(in the rows, 128 means zero)
Known rows, with every way that one mark hangs from another:
[bokef meto zivat]: [ 95 120 117 127 136  82 146 166 186 132  96 139 144 144 145 106 202 147
  93 146 145 168 117 171 200]
[duzosor [bokef meto]]: [100 103 118 100 144 138 147 141 178 129  94 150 139 129 136 106 187 159
  77 137 155 124 158 162 104]
[zivat bokef fafep]: [118 105 132 112 157 193 143 155 144 110 143 136 115 135 153 122 175 146
  80 148 145  94 155 164 148]
[bokef zivat]: [112 116 126 112 130 102 149 165 170 141 128 136 133 147 145 105 184 151
 100 146 148 131 149 175 207]
[zivat [bokef duzosor meto] fafep]: [102 105 121 149 157 185 132 142 169  98 119 123 133 139 154 132 191 130
  76 148 147 124 137 133 122]
[bokef duzosor zivat]: [105 110 118 151 124 107 137 143 191 135 126 116 147 155 146 118 189 134
  99 145 154 137 156 135 180]
[lubap [vubol [befa gile] [bokef duzosor]]]: [ 98 105  87 135 118 151 141 149 164 133 143 128 124 122 123 112 168 138
 118 177 158 108 155 148 128]
[meto [bokef duzosor]]: [113 106 116 122 127 101 141 148 189 141  98 133 110 132 139 136 165 152
  73 135 155 107 177 171 134]
[duzosor [bokef meto [zivat fafep]]]: [ 98 108 112 105 151 156 145 162 176 128  87 137 148 135 145 103 202 153
  88 145 145 136 149 159  77]
[lubap [vubol [bokef meto zivat]]]: [101 108 110 113 124  91 144 177 169 131 124 142 124 135 120 116 179 153
 112 174 148 141 154 177 160]
[gile befa]: [118 103 117  90 132  71 139 158 148 135 143 156 137 119 145  45 175 156
  91 140 157 113 157 166 198]
[fafep [zivat [bokef meto]]]: [117 116 114 127 128 160 140 169 180 117 138 135 139 158 147 109 190 158
  82 144 139 141 153 162 164]
[vubol [bokef [zivat fafep]] lubap]: [102 108 100  53 117 145 136 186 176 103 210 106 124 164 125 137 165 142
 107 171 155  91 154 147 144]
[vubol [bokef meto zivat] lubap]: [ 90 113  95  61 117 112 136 184 194 103 187 109 128 165 121 136 174 137
  98 167 156 121 133 146 156]
[lubap [vubol befa [bokef duzosor]]]: [106 104  92 123 105 124 139 150 165 125 149 127 122 131 119 102 170 148
 114 175 158 115 153 153 135]
[vubol befa lubap]: [108 121  90  57 101 150 154 133 176 114 209 113 127 145 134  96 167 151
 102 156 162  90 126 153 178]
[meto [bokef zivat]]: [114 116 116  97 132  95 150 181 179 149  94 136 105 138 142 122 174 157
  81 138 144 119 165 199 142]
[duzosor [bokef meto zivat]]: [ 97 110 113 102 145 137 147 159 183 134  87 139 144 140 140 102 200 151
  84 140 147 141 151 161  96]
[lubap vubol]: [116 109 128 111 128  98 159 143 157 142 133 157 121 123 129 111 167 166
 110 161 152 120 173 190 198]
[vubol befa bokef]: [105 102  87 100 100 135 130 162 164 117 161 124 116 139 125  91 167 148
  95 163 164  96 128 150 148]
[fafep [zivat bokef]]: [126 114 118 121 126 172 142 168 172 121 153 134 134 160 147 109 181 161
  86 144 141 122 169 164 168]
[lubap [vubol befa bokef]]: [109 106  96 105 107 120 145 160 156 128 150 137 116 128 119  96 168 157
 114 176 156 111 150 172 147]
[vubol befa [bokef duzosor zivat] lubap]: [ 94 114  65  78  88 158 128 164 194  99 216  76 131 171 123 112 174 123
 109 172 163  99 125 111 111]

Rows:
[123 111 114 139 123 173 136 157 182 118 152 124 140 164 148 114 183 152
  86 143 143 125 172 145 154]
[fafep [zivat [bokef duzosor]]]
[110 111 110 125 132 119 139 169 186 138  91 120 119 139 147 132 180 146
  86 143 145 118 169 169 106]
[meto [bokef duzosor [zivat fafep]]]
[101 108 123 146 146 144 137 135 182 110 118 127 123 146 145 129 185 128
  68 137 153 134 140 138 159]
[zivat [bokef duzosor meto]]
[ 95 118 117 129 143 110 142 171 177 124  96 136 150 138 152 108 207 148
 100 153 141 161 114 167 175]
[bokef meto [zivat fafep]]
[ 86 109  63  93 107 197 132 146 188 108 214  87 128 147 123 130 159 116
 107 172 170  74 135 105 112]
[vubol [befa gile] [bokef duzosor] lubap]
[ 93 105  82 110 105 122 128 163 174 110 139 126 125 136 125  91 180 145
  90 162 162 122 106 147 142]
[vubol befa [bokef meto]]
[106 108 117 155 132 137 133 148 181 126 126 114 153 149 152 120 193 135
 105 152 149 129 153 132 156]
[bokef duzosor [zivat fafep]]
[114 113 111 147 126 164 134 158 189 113 137 125 146 162 148 115 192 150
  83 144 142 143 157 143 150]
[fafep [zivat [bokef duzosor meto]]]
[ 96 107  70  76  87 159 128 146 190  95 223  88 126 160 119 116 162 130
 102 170 170  83 133 111 120]
[vubol befa [bokef duzosor] lubap]
[115 114 116  99 137 115 147 184 173 143  93 134 109 133 146 124 177 158
  85 143 142 114 164 197 125]
[meto [bokef [zivat fafep]]]
[ 89 115 110 166 130  88 133 145 206 125  95 119 158 151 147 119 207 129
  93 145 151 174 124 132 172]
[bokef duzosor meto zivat]
[104 109  88 125 105 123 139 162 168 128 143 119 126 138 122 100 178 143
 119 177 153 126 149 152 129]
[lubap [vubol befa [bokef duzosor zivat]]]
[ 98 117  70  50  92 154 137 179 180 104 218  90 122 165 122 104 171 135
 109 172 159  95 121 139 129]
[vubol befa [bokef zivat] lubap]
[ 86 120  65  60  96 139 134 180 191  98 195  92 130 162 122 105 184 132
 105 173 157 121  99 135 123]
[vubol befa [bokef meto zivat] lubap]
[ 86 109  71 140 101 125 119 167 192 109 130 100 140 152 130  96 196 125
  98 165 158 142 102 119 116]
[vubol befa [bokef duzosor meto zivat]]
[110 105 118  93 146 170 147 161 165 134 109 135 141 139 145 102 190 156
  93 144 146 110 171 162  83]
[duzosor [bokef [zivat fafep]]]
[100 100 100  76 107 130 130 151 193 101 215 104 124 162 117 149 153 135
  95 163 169  83 168 122 152]
[vubol [bokef duzosor] lubap]
[ 89 112 109 168 137 115 130 150 197 117  94 117 164 146 153 121 211 130
 100 153 146 167 121 128 146]
[bokef duzosor meto [zivat fafep]]
[101 110 100  51 112 126 138 184 183 110 209 107 120 168 121 136 162 140
 103 166 159  96 155 150 161]
[vubol [bokef zivat] lubap]
